What can hang from each mark
q779: q130 q293 q627 q943
q966: q943
q446: q130
q844: q281 q627
q293: q581
q581: q293
q130: q262 q446 q779
q943: q779 q966
q627: q779

Every row comes from one small tree of marks. Brackets hold a mark, then the marks that hang from it, in the order of their numbers. Every link used is in the known rows. Which tree was each row made from?
Known rows
{q943 {q779 {q130 q262} q293 q627} q966}: [ 2.31 -1.01  3.53  1.63  0.30  2.80 -0.44 -1.32  0.63  3.61 -1.06  1.27
  3.97  1.48 -3.82 -4.96 -1.18 -2.62  0.26  0.84  0.37 -0.07  4.79 -1.73]
{q966 {q943 {q779 {q130 q262} q627}}}: [ 1.57 -0.84  1.09  0.87  0.55  2.28 -0.50 -0.90  0.71  4.09 -1.53  0.42
  1.91  1.14 -3.59 -4.66 -1.05 -0.09  0.82  0.85 -0.50  0.33  3.56 -0.87]
{q779 {q130 q262 q446} {q293 q581} q627 q943}: [ 1.49 -1.43  2.35  0.96 -4.65  2.05 -0.56  1.07  3.87  4.09  0.50  1.93
  4.78 -0.48 -3.96 -3.05 -1.11  1.01  1.70  2.03 -1.41 -0.81  5.99 -1.83]
{q130 q262 q446 {q779 {q293 q581} q627 {q943 q966}}}: [ 0.79 -2.06  2.14  0.85 -2.47  2.97 -0.04 -0.10  2.87  5.97  0.88  2.18
  2.74 -0.81 -5.06 -4.99 -0.68  0.16  0.80 -0.25  0.22 -0.88  6.66 -0.51]
{q943 {q779 q130} q966}: [ 1.15  0.47  1.54  0.64  0.80  2.97 -0.04 -1.45 -0.62  1.87 -0.45  0.01
  2.58  2.87 -0.71 -3.21 -0.86 -1.83 -0.70 -0.99  0.67  1.18  2.51  0.10]
{q627 {q779 {q130 q262 q446} {q293 q581} q943}}: [ 1.64 -0.22  1.50 -0.05 -4.91  1.61 -0.54  0.88  3.45  3.97  1.37  0.94
  4.40  1.02 -2.24 -3.33 -1.34  1.57  1.78  2.28 -0.29 -0.43  5.50 -0.93]
{q943 {q779 q130 q293 q627}}: [ 2.31 -0.61  2.50  2.00 -1.18  3.81 -1.51 -0.48  1.26  2.02 -0.09  0.66
  5.14  1.54 -2.56 -2.94 -1.86 -1.52  0.37  0.71 -0.03 -0.33  3.05 -1.82]
{q627 {q779 {q130 q262 q446} {q293 q581} {q943 q966}}}: [ 2.42 -0.49  2.21  0.22 -3.93  1.32  0.08  0.47  2.58  4.88  0.76  0.92
  3.91  1.29 -2.39 -4.08 -0.68 -0.05  0.92  2.21 -0.53 -0.09  6.05 -0.84]
{q581 q293}: [-0.28  1.45 -0.35 -1.40 -1.61  3.04 -0.56 -0.48 -0.24  1.09  2.55  0.51
  2.19  2.31 -1.41 -1.12 -2.68  1.30 -0.52 -3.56  2.11  0.38  1.71  0.61]
{q844 q281 q627}: [-0.17  0.10 -1.25  0.99 -0.23  4.48  0.07 -0.59 -0.30  1.33  1.67 -0.77
  3.02  0.16 -2.52  1.66 -0.86  2.06 -0.84 -1.23  3.56 -0.51  1.23 -0.45]
{q779 q130 q943}: [ 1.01  0.89  0.19 -0.52 -1.67  2.14 -0.14  0.46  1.16  2.03  1.05  0.21
  3.87  2.25 -1.67 -0.37 -1.90  0.30  0.38 -0.50 -0.90  0.06  2.21 -0.42]
{q130 {q779 q293}}: [-0.18  0.12  0.54  0.08 -0.34  4.32 -0.21  0.08  0.69  1.72  1.88  1.02
  3.17  0.87 -3.83 -1.67 -2.33  0.37  0.74 -3.07  2.50  0.14  2.24  0.30]
{q943 q966}: [ 0.29  0.91  0.33 -0.38  0.52  2.78  0.49 -0.25 -0.76  1.41  1.51 -0.21
  1.56  1.99 -2.16 -1.33 -1.58 -0.26 -0.71 -2.88  2.33  1.12  1.72  1.07]
{q943 {q779 {q130 q262 q446} q627}}: [-0.82  0.13  0.82  0.73 -0.55  2.48 -1.07 -1.18  2.41  2.88 -0.28  0.44
  3.46 -0.03 -2.94 -5.84 -0.52  0.59  2.45  1.71  0.36 -0.08  4.37  0.06]
{q779 {q130 q262} q293 q627 {q943 q966}}: [ 2.82 -0.78  2.84  0.77 -1.22  1.68  0.20  0.15  1.28  4.60 -0.17  1.40
  4.63  1.08 -4.84 -2.81 -1.54 -1.82  0.60  1.36 -1.49 -0.81  5.21 -2.16]
{q943 {q779 {q130 q262 q446} q293 q627} q966}: [ 0.88 -0.49  2.83  1.59 -0.19  2.69 -0.39 -1.32  1.37  4.36 -0.79  1.37
  3.91  0.00 -4.34 -6.21 -0.10 -1.90  2.00  1.93 -0.02  0.01  5.87 -1.08]
{q943 {q779 q293 q627} q966}: [ 2.56 -0.64  2.85  1.61  0.20  4.11 -0.70 -1.20 -0.05  3.07  0.45  0.84
  2.97  1.81 -2.79 -3.56 -1.56 -2.80 -0.61 -1.08  1.65 -0.02  3.50 -1.11]
{q966 {q943 {q779 {q130 q262} {q293 q581} q627}}}: [ 3.27 -2.74  3.24  2.09 -2.15  2.80 -0.59 -0.15  1.45  4.54 -1.52  1.67
  2.55  0.99 -3.60 -4.09 -1.33 -0.47 -0.23  0.76 -0.46  0.52  4.87 -2.36]
{q844 {q627 {q779 q130 {q293 q581} {q943 q966}}}}: [ 4.28 -1.28  2.09  1.24 -3.68  2.78 -0.42  0.27  1.31  3.83  0.77 -0.07
  4.42  2.55 -0.67 -0.30 -1.35 -0.93 -1.56  2.05 -0.39 -0.91  4.15 -2.02]
{q446 {q130 q262}}: [-2.05  1.60 -0.56 -1.45  0.01  3.12 -0.40 -0.28  0.56  0.98  2.23  0.14
  1.12  0.78 -4.70 -2.39 -1.87  0.84  2.27 -2.68  3.83  0.76  1.59  1.01]
{q844 q281 {q627 {q779 {q130 q262} q293 q943}}}: [ 2.61 -0.45  0.35  1.17 -2.25  3.04 -0.13 -0.35  1.51  4.24  0.66  0.01
  5.85  0.74 -3.52  0.06 -0.88  1.11  0.49  3.19  1.00 -2.01  4.17 -2.80]

Which tree is each row?
[ 3.25  0.85  1.47 -0.23 -1.50  2.75 -0.16  0.11  0.42  3.74  2.05  0.05
  3.31  2.97 -2.31 -1.56 -2.07 -1.51 -0.29 -0.28  0.91 -0.50  3.27 -0.56]
{q627 {q779 q293 {q943 q966}}}
[ 2.94 -2.32  4.14  2.24 -1.72  2.83 -0.69 -0.84  1.23  3.27 -1.11  1.67
  3.46  1.57 -2.42 -4.65 -1.17 -1.77 -1.01  0.38  0.52  0.32  5.23 -1.89]
{q943 {q779 {q130 q262} {q293 q581} q627} q966}
[-1.72  0.30 -1.23  0.25 -0.60  3.74 -1.06 -0.06  2.53  2.59  1.82 -0.17
  3.45 -1.12 -3.79 -4.12 -1.13  2.13  1.96 -0.99  1.23 -0.58  2.87  1.43]
{q130 q446 {q779 q627}}
[ 0.44 -0.15  1.68  0.60 -0.27  2.52  0.53 -0.68  0.47  5.00 -0.83  1.80
  1.79  0.26 -4.88 -4.93 -0.17 -0.76  2.74  0.84  0.12  1.20  5.11 -0.96]
{q966 {q943 {q779 {q130 q262 q446} q293}}}
[ 3.46 -1.04  1.37  1.04 -4.72  3.19 -1.01  0.74  2.17  2.96  1.40 -0.14
  4.83  2.24 -0.69  0.48 -2.01  0.61 -0.62  2.05  0.00 -1.15  3.42 -2.10]
{q844 {q627 {q779 q130 {q293 q581} q943}}}
[ 3.49 -2.30  2.89  2.09 -2.29  4.26 -0.90 -0.10  0.76  4.00  0.04  1.37
  1.55  1.35 -2.42 -2.50 -1.71 -0.83 -1.16 -1.19  0.90  0.49  3.56 -1.68]
{q966 {q943 {q779 {q293 q581} q627}}}
[ 0.50  0.23 -0.01 -0.70  0.39  3.04  0.45 -0.66  0.23  3.66  1.34  0.44
  1.84  1.98 -2.68 -2.20 -1.35 -0.49 -0.56 -2.89  0.92  0.00  2.82  0.83]
{q130 {q779 {q943 q966}}}
[ 0.04 -0.32  0.59 -0.09 -1.08  4.17 -1.17 -0.24  2.38  4.30  1.88  1.55
  3.44 -0.32 -7.23 -3.72 -2.01 -0.38  2.66 -0.93  1.56 -1.48  4.00 -1.13]
{q446 {q130 q262 {q779 q293 q627 q943}}}
[ 2.15 -0.87  2.03  0.23 -4.02  3.34 -0.15  0.92  1.41  2.36  2.06  1.64
  2.75  2.12 -1.82  0.45 -2.40  0.06 -0.88 -2.23  1.15  0.26  3.11 -1.08]
{q779 {q293 q581} q943}
[ 0.20 -0.32  2.18  1.47 -1.22  2.94 -1.01 -0.83  2.35  3.48 -0.23  1.38
  4.46 -0.30 -4.36 -5.59 -0.74 -0.52  2.73  1.96  0.33 -0.39  5.17 -1.19]
{q943 {q779 {q130 q262 q446} q293 q627}}
[ 1.62 -1.88  3.71  2.08 -2.19  2.76 -0.60 -0.86  2.16  4.07 -0.92  1.69
  3.61  0.14 -3.00 -5.92 -0.10 -1.29  0.52  1.47  0.17  0.24  6.25 -1.30]
{q943 {q779 {q130 q262 q446} {q293 q581} q627} q966}
[ 2.47 -2.04  3.02  1.11 -1.76  2.73  0.26 -0.24  0.39  4.06 -1.25  1.94
  1.47  1.85 -2.77 -3.30 -1.13 -0.59 -0.25 -0.74  0.62  1.50  4.48 -1.70]
{q966 {q943 {q779 {q130 q262} {q293 q581}}}}
[ 2.94 -0.45  1.75  0.98 -4.08  2.96 -1.03  1.28  2.19  0.91  1.40 -0.21
  5.06  2.17 -0.59 -1.13 -2.50  1.04 -0.63  0.23  0.91  0.27  2.52 -0.82]
{q627 {q779 q130 {q293 q581}}}
[ 1.48 -0.09  1.54  0.92  0.75  3.64 -0.80 -1.53 -0.05  2.50  0.43 -0.01
  2.00  2.02 -1.56 -3.69 -1.27 -1.71 -1.02 -1.18  1.61  0.18  2.63  0.17]
{q943 {q779 q627} q966}
[-1.17  0.49 -0.14  0.18 -1.27  1.64 -0.56  0.34  2.70  2.30  0.64 -0.01
  4.25 -0.91 -4.10 -4.16 -1.09  1.96  2.56  1.42 -0.06 -0.21  3.94  0.38]
{q779 {q130 q262 q446} q627}
[ 1.78 -0.43  0.58  0.69  0.36  3.67 -0.73 -0.80  0.09  3.60  0.00 -0.05
  0.92  1.41 -2.60 -3.21 -1.45 -0.42 -0.03 -1.03  0.81  0.41  2.34 -0.20]
{q966 {q943 {q779 q627}}}
[-0.18  1.92 -1.00 -0.35 -1.89  2.20 -0.92  0.61  2.26  1.49  1.64 -1.41
  4.51  0.93 -1.06 -2.93 -1.35  2.05  1.98  1.28  0.43  0.08  2.35  1.24]
{q627 {q779 {q130 q446}}}
[ 1.86  0.17  0.48  0.45 -2.04  2.26 -0.89  0.64  2.15  2.47  0.70 -0.07
  4.94  1.54 -2.21 -1.07 -2.05  0.42  0.27  1.01 -1.77 -0.87  2.64 -1.04]
{q779 q130 q627 q943}
